Each row was made from one walk, in order. Every step used is in the known rows, and no mark comes twice. Write each row's walk.
Known rows:
lekom/bita/riza/rukek/dova: [ 1.24  1.48 -0.11 -0.67  3.85 -1.82  1.61  4.32  6.08 -1.28 -1.44  0.18
 -0.69  1.53  0.72  0.80  1.92  2.81  3.87  2.36  2.89 -2.53 -1.25]
lekom/rukek: [ 0.88  1.80  1.20 -0.14  0.07  0.47  0.63  2.32  0.62  0.99 -1.85  3.30
  1.13 -1.93  0.50  1.40 -0.15  1.91 -0.02 -0.76  1.47  2.58  0.65]
dova/bita/riza/rukek/lekom: [-2.14  4.33 -1.17 -2.35  1.23  3.14  0.02  2.80  0.28  1.42 -2.51  1.16
  0.56  0.96  0.35  0.76 -0.72 -0.97  5.51  1.80  0.39 -1.31  0.36]
dova/bita/riza/lekom/rukek: [ 0.13  2.77  2.87  1.25 -1.05 -0.12  3.08  5.01  1.13  0.07 -2.71  2.62
  3.00 -1.81  3.57  2.00  0.61  0.41  2.78 -0.74 -0.02  0.85 -3.26]
riza/lekom/rukek: [ 0.15  1.82  2.06  0.21 -2.13  0.40  0.96  4.26  0.37  0.88 -2.48  2.46
  2.67 -2.45  2.14  3.00  0.00  0.74  2.43 -0.40 -0.31  1.26 -1.11]
rukek/bita/riza: [ 1.64 -0.86  1.57  0.24  3.01 -2.01  2.49  1.05  3.34  2.00  0.01 -0.52
  2.53  1.43  1.05 -2.57  1.13  0.23  1.77 -0.26 -0.42 -0.76 -2.60]
dova/bita/riza/lekom/rukek/voli: [-1.01 -0.15  1.80  0.59 -2.83 -0.53  5.14  3.83  2.53  2.64 -4.29  4.63
  4.53  0.53  1.43  1.13 -2.54 -0.68 -0.26  0.18 -1.58  2.31 -1.05]
dova/bita/riza: [ 0.01  1.28  1.38  1.62  1.63 -0.75  3.20  1.20  1.14 -1.00 -0.31 -0.02
  0.48  1.13  2.13 -1.43  1.02 -0.38  0.67 -0.58  0.42 -0.73 -3.40]
lekom/rukek/bita: [ 2.22  0.28  3.45 -0.87  0.59 -0.08  2.54  3.13  2.61  1.77 -1.93  4.27
  1.26 -0.65  0.50 -0.84 -0.14  1.42  0.58 -1.42  1.45  2.51 -0.53]
lekom/riza/rukek/dova: [-0.05  0.21  0.80 -0.19  0.58 -0.74  2.40  3.25  5.16 -1.34 -2.34  0.09
 -0.86 -0.01  1.07  1.43  0.89  3.05  2.33  1.67  2.35 -1.65  0.94]
riza/rukek/dova/bita: [-0.46  3.35  2.63  0.41 -0.38  0.20  3.47  4.44  3.87 -4.26 -1.34  2.55
 -2.37  1.21  1.83  0.13  0.27  0.68  1.76  1.44  2.83 -0.40 -2.14]
bita/riza: [ 0.47  0.27 -0.49  0.81  2.67 -1.54  0.63 -0.09  1.55  1.26  0.29 -1.90
  2.12  0.66  0.76 -0.88  1.29  0.39  1.19  0.33 -0.65 -1.11 -1.81]
voli/bita: [-0.77 -0.22 -0.86  2.01  1.16  1.02  2.60  0.52 -0.65  0.13 -1.36 -0.55
 -2.89  1.45 -1.49  0.93 -2.58  0.28 -1.07 -0.10 -0.52  0.42 -1.07]
voli/rukek/riza/bita: [-2.82 -3.92 -1.90  2.21 -1.32  3.87  0.48 -1.33 -0.45 -0.79 -4.54 -0.95
  2.20  3.54  0.81  0.37 -0.41  0.44  3.59  1.19 -2.75 -0.65  4.51]
dova/rukek/riza/lekom: [-1.67 -3.46 -2.28  2.29 -2.81  1.80  0.46  2.59 -0.57  0.07 -2.98 -0.18
  6.00  0.04  1.70 -0.50  0.34 -1.61  5.05  0.49 -4.76 -0.81  0.74]
dova/rukek: [-1.22 -0.78 -2.53  1.44  2.49 -0.21 -1.16  0.98  1.34 -1.13 -0.53  2.09
  2.49 -2.36 -2.57 -0.19  1.43 -0.26  3.02  0.77 -1.36  3.10  1.88]
lekom/rukek/dova: [ 2.34  1.22  1.55  0.13 -0.41 -0.85  0.24  3.70  4.72  0.34 -0.81  3.06
  1.80 -0.76  0.79  0.18  0.74  4.01  0.43  0.36  4.72  1.96 -0.66]
voli/bita/riza: [-0.06  0.12 -1.06  2.38  3.70 -0.86  2.77  0.43  1.13  1.32 -0.92 -2.41
 -0.13  1.83 -0.50 -0.24 -0.76  0.58  0.45  0.27 -0.98 -0.84 -2.53]
dova/bita/riza/rukek: [-1.84  4.32  0.91  0.08  3.37 -0.19  3.65  3.14  2.56 -2.52 -1.89 -0.16
 -1.45  0.92  1.43  1.16  0.39 -0.73  3.93  2.08 -1.72 -1.87 -1.39]
rukek/riza: [-0.06 -3.85 -1.96  1.20 -1.85  2.82  1.06 -0.72 -1.35  1.30 -2.39 -0.54
  2.86  2.76  1.51 -2.97 -0.91  0.37  0.29 -0.87 -2.05 -1.50  2.01]
riza/bita: [-1.69 -1.38 -0.79  1.56 -1.27  1.12  0.23 -0.22 -0.53 -3.01 -1.69 -1.22
 -0.69  2.54 -0.74  1.90  0.61  0.62  1.24  0.86  0.57 -1.59  1.20]
bita/riza/lekom/rukek: [ 0.45  2.00  1.80  0.72 -0.47 -0.68  1.58  4.26  1.41  1.64 -2.23  1.29
  4.11 -2.03  2.64  2.22  0.90  1.01  3.29 -0.06 -0.73  0.43 -2.24]

Write each row's walk:
[-0.75 -0.92  0.70  0.05 -2.11 -0.91  3.49  3.06  2.72  4.28 -3.96  3.26
  5.55  0.25  0.51  1.42 -2.47 -0.04  0.08  0.86 -2.22  2.06 -0.19] : bita/riza/lekom/rukek/voli
[-3.26 -3.36 -1.14  0.55 -1.99  3.78  0.36 -0.90 -1.23  0.71 -5.29  0.20
  0.51  1.25  0.06  2.94  0.01  0.95  3.63 -0.01  0.86 -0.24  5.05] : voli/rukek/lekom/riza/bita
[ 0.46 -2.01  0.49  0.41  2.36 -0.82  1.16  2.17  3.09  0.14 -0.77  3.33
  2.52 -0.84 -1.85 -2.10  1.10 -0.32  2.93 -0.17 -0.82  3.00  0.52] : dova/rukek/bita
[-2.47 -4.98 -3.87  3.41 -1.31  3.30  0.22 -0.18 -0.78 -2.78 -4.13 -0.29
  3.19  3.38 -1.18 -0.51  0.95  0.46  3.48  0.62 -1.84 -0.79  4.01] : dova/rukek/riza/bita
[-2.43 -3.67 -1.69  0.74 -2.94  3.57  0.65 -0.67 -2.02 -0.46 -4.63 -0.42
  0.06  2.21 -0.26  2.42  0.30  1.23  1.83 -0.87  2.24 -1.89  3.57] : rukek/lekom/riza/bita
[ 0.83 -1.22 -0.19  1.29  4.63 -2.15  1.62  1.68  4.17  1.36 -0.42  0.78
  4.08  0.01 -0.62 -2.54  2.02  0.17  3.62  0.17 -1.39  1.41 -1.42] : dova/rukek/bita/riza
[ 0.65 -0.33  1.91 -0.10  4.51 -1.83  1.98  0.55  4.49  3.41 -0.91  0.05
  3.18  0.12  1.20 -1.84  0.72  0.06  4.05  0.72 -2.06  1.43 -0.77] : voli/rukek/bita/riza
[ 0.76 -1.32 -3.24 -0.83  4.28  0.95 -0.69  1.72  0.38  2.27 -2.18  1.98
  2.04  0.53 -1.11 -0.41  2.01  0.40  4.28 -0.98  1.61 -0.16  0.32] : dova/rukek/lekom/bita/riza
[ 1.46  0.24  4.16 -0.72 -1.46 -0.25  2.98  4.84  2.45  1.74 -2.41  3.59
  2.57 -1.05  1.85  0.49 -0.08  0.40  2.61 -1.11  0.09  1.62 -2.01] : riza/lekom/rukek/bita
[ 0.06 -1.06 -1.43 -3.26  1.86  3.58 -1.50  1.05 -1.51  3.42 -3.74  4.15
 -0.83 -0.17 -0.37  1.65 -0.22  0.02  4.23 -0.98  2.26  1.28  3.43] : voli/rukek/lekom/bita
[-0.57  1.61  2.83  0.69 -0.79  0.33  4.96  4.12  3.67 -4.01 -2.61  2.47
 -2.66  0.76  2.56  0.65  0.39  1.36  1.16  0.10  3.15 -0.85 -1.18] : lekom/riza/rukek/dova/bita
[ 1.63  1.21  2.21  0.43 -2.28 -1.09  0.54  5.24  4.60  0.00 -1.21  2.37
  2.96 -1.39  2.14  1.47  1.02  2.92  2.32  0.84  3.34  0.74 -1.93] : riza/lekom/rukek/dova
[ 1.73  1.26  1.53  1.77 -0.29 -1.30  2.19  5.38  5.15  0.80 -1.63  1.18
  2.68 -0.23  1.62  1.42  0.29  3.50  2.55  0.92  2.85  0.46 -3.47] : voli/bita/riza/lekom/rukek/dova
[-0.36 -0.92  0.88  1.40  0.81 -2.10  1.63  3.92  2.97  0.81 -0.92 -0.55
  5.31 -0.87  1.47 -0.15  1.78 -1.40  5.82  0.76 -3.31 -0.62 -3.34] : dova/rukek/bita/riza/lekom
[ 1.43  2.39  3.40  0.98 -1.77  0.31  3.21  4.47  3.28 -2.62 -1.43  4.96
 -0.62  0.02  2.30 -0.43  0.44  2.21 -0.40 -0.77  5.18  2.00 -2.46] : lekom/rukek/dova/bita
[ 0.22  1.76  2.03  1.49  2.40 -1.46  2.57  1.96  4.64 -0.39 -0.47  0.78
  1.62  0.72  2.66 -1.37  1.18  0.99  2.51  0.95  1.42  0.88 -2.68] : voli/rukek/dova/bita/riza
[-0.55  0.27  0.63  1.20 -0.63 -1.60  1.09  2.51  0.90  0.73 -0.38 -2.60
  3.59 -0.30  2.81  1.26  1.20 -1.27  4.08  0.88 -2.76 -2.52 -3.55] : bita/riza/lekom
[ 0.32 -0.65  2.07  0.70 -0.41 -1.90  2.31  3.41  2.32  1.55 -0.51 -1.67
  3.96  0.33  2.86  0.02  1.23 -1.36  4.44  0.45 -2.39 -2.09 -4.26] : rukek/bita/riza/lekom
[ 0.76  1.11  2.70  1.13 -1.79 -0.05  2.69  3.06  2.82 -3.15 -0.17  2.64
 -1.30  1.16  2.04 -1.19  0.46  0.94 -0.55 -0.20  4.31  0.30 -3.01] : rukek/dova/bita
[-2.98 -1.88 -1.28  1.23  0.69  1.05  6.59  1.29  1.50  1.64 -5.48  1.13
 -2.40  2.49 -2.19  2.39 -4.89 -0.08 -1.52  1.01 -2.85  0.32  2.13] : lekom/riza/rukek/voli/bita
[-1.17 -3.22 -1.53  2.44 -2.79  3.94  1.49  0.72 -1.05 -1.44 -5.04  0.51
  2.31  3.63  0.72  0.48 -0.20  2.05  1.48 -0.39 -0.14 -1.19  3.10] : lekom/rukek/riza/bita
[ 1.81 -1.38 -0.85  0.09  3.89 -1.07  1.76  1.05  0.87  0.78 -1.32  0.14
 -0.14  1.43  0.66 -0.25  1.96  0.86  1.26 -1.44  1.29 -2.04 -1.45] : lekom/bita/riza
